(in the rows, 100 means zero)
Known rows, with every step that occurs
s-y-m-c-z: 117  123  113  106  112  94  101  94  113  79  114  119  128  90  92  80  109  90  81  90  86  79  106  141  109
p-z: 94  125  98  98  106  118  118  85  94  106  103  81  92  126  103  106  116  91  94  114  96  102  105  156  90
k-m-y: 89  105  95  86  95  119  93  95  75  108  99  90  89  90  107  104  100  83  91  120  101  105  101  57  103
h-p: 74  117  100  78  94  114  100  93  76  101  107  74  90  136  101  122  73  89  102  47  106  102  99  86  78
c-m-y-s: 106  87  108  93  98  92  89  97  114  100  102  88  104  69  96  82  139  104  103  120  134  95  96  109  96
s-k-m-c: 89  109  100  100  87  95  120  88  79  104  114  95  109  103  109  93  74  71  96  136  91  100  116  68  117
s-y-m: 96  96  92  102  114  100  81  114  118  109  80  100  90  90  86  120  98  105  89  120  91  81  96  149  82
d-z-p-h-c-m-k: 81  97  90  67  95  97  109  98  77  97  93  89  98  90  117  103  65  97  98  98  108  117  102  66  115
d-z-c: 124  86  108  123  126  125  112  100  84  99  94  96  104  114  97  102  121  96  99  106  109  81  93  177  91
y-s-k-m: 91  86  95  79  91  99  113  96  86  108  83  88  84  94  109  99  105  111  118  123  94  103  103  79  114
y-m-c-z-p-h: 93  109  100  64  86  112  89  94  104  70  105  102  98  113  100  120  100  106  86  70  81  105  83  107  104
c-m: 99  124  111  80  106  105  106  111  121  113  97  100  90  90  97  113  113  107  109  137  111  114  98  111  91
z-c-m: 114  128  115  112  116  110  117  115  113  119  100  108  93  84  90  109  116  105  107  139  97  107  91  146  97
m-k-s: 88  71  81  128  105  94  104  110  62  103  90  94  83  104  111  96  95  107  118  97  92  110  116  38  101
k-s-y-m: 104  84  87  116  112  93  86  124  117  110  74  107  89  90  84  115  102  115  100  110  86  85  99  128  87
m-y-s-k: 87  81  98  113  122  89  83  84  105  106  90  83  88  88  106  74  117  100  115  121  130  79  101  103  115
d-z-p-h: 89  81  95  51  87  121  87  92  96  76  87  87  87  132  109  127  102  113  100  68  106  107  83  101  93
m-c-z-p-h: 91  109  102  69  84  111  90  88  100  69  110  102  98  120  106  114  102  103  90  64  85  107  87  93  105
m-c-z-d: 121  94  112  127  104  102  87  86  124  93  129  116  131  125  98  78  98  107  101  92  107  88  95  138  97
p-z-c-m: 117  139  113  113  117  112  129  110  112  123  98  104  94  89  89  106  118  105  107  141  91  111  92  170  101
h-c-m-y: 98  122  105  89  100  104  90  102  113  110  111  100  107  77  98  94  101  80  86  119  124  106  99  72  104
k-s-y: 103  73  91  142  108  81  90  109  107  112  80  117  87  108  101  91  105  111  118  78  94  91  114  79  92
p-h-c-m: 102  124  112  60  82  93  109  107  127  101  110  103  107  92  93  119  90  107  97  105  110  122  94  77  93
s-y-m-c: 97  106  99  116  100  89  98  100  106  101  112  101  118  93  92  100  80  72  78  131  94  81  110  124  95

Rows
113  121  116  72  92  98  99  88  112  65  124  113  123  108  97  95  111  103  80  45  95  97  98  94  101 -> p-h-c-z
95  99  101  100  84  89  120  88  83  101  114  93  114  96  107  86  84  76  99  132  97  97  115  75  117 -> y-s-k-m-c
110  66  90  145  120  79  106  112  88  118  65  117  91  93  105  82  89  116  126  82  93  93  113  89  107 -> d-z-c-m-k-s-y
112  112  109  105  121  116  98  104  98  115  93  98  100  77  96  92  112  90  98  128  121  98  92  119  106 -> d-z-c-m-y
121  91  111  105  93  101  82  88  132  86  126  116  129  129  95  91  94  121  98  62  106  95  87  120  92 -> p-h-c-z-d
104  85  88  155  117  78  112  108  88  124  73  116  87  93  103  82  89  111  122  88  79  98  114  95  109 -> p-z-c-m-k-s-y
101  84  88  136  111  93  117  120  70  113  87  103  85  88  104  95  96  112  123  109  86  115  110  57  109 -> z-c-m-k-s
115  126  115  90  96  102  117  89  92  78  121  115  125  98  102  81  111  87  87  89  82  95  110  105  115 -> k-m-c-z
101  125  107  60  78  97  107  111  132  99  109  108  106  94  95  117  94  104  94  99  108  122  90  85  101 -> z-p-h-c-m
109  89  108  90  90  88  92  98  120  97  111  92  114  69  95  80  133  98  96  109  137  95  97  101  98 -> h-c-m-y-s
104  123  108  115  119  114  95  104  100  118  102  101  95  74  95  95  111  86  95  135  111  101  92  108  105 -> z-c-m-y
95  74  88  126  99  67  99  107  95  111  79  116  92  94  105  91  73  115  118  67  89  105  114  40  103 -> p-h-c-m-k-s-y
101  100  98  114  97  115  100  85  108  117  111  86  108  152  97  104  78  112  111  79  106  101  90  153  82 -> h-p-z-d
103  77  101  88  86  98  93  93  93  96  101  84  102  78  101  86  133  100  99  110  121  95  99  90  97 -> k-m-y-s
91  72  78  123  107  95  102  120  68  104  83  93  83  94  102  105  93  111  112  107  86  106  110  58  100 -> y-m-k-s
90  104  95  68  65  103  92  96  114  77  125  101  111  121  102  119  87  87  74  60  104  109  93  68  95 -> z-p-h-c
79  97  94  65  83  118  83  92  98  81  100  90  79  127  108  131  101  106  95  77  92  112  84  86  91 -> z-p-h
100  97  96  82  86  100  90  101  107  75  94  112  98  109  99  111  98  115  96  55  76  104  86  93  108 -> k-s-y-m-c-z-p-h
96  112  101  104  96  100  101  100  99  94  121  92  118  97  91  108  87  70  75  142  98  87  107  121  93 -> y-m-c
91  68  84  145  112  77  93  105  85  113  77  112  84  101  109  86  86  107  118  79  90  93  119  60  99 -> m-k-s-y
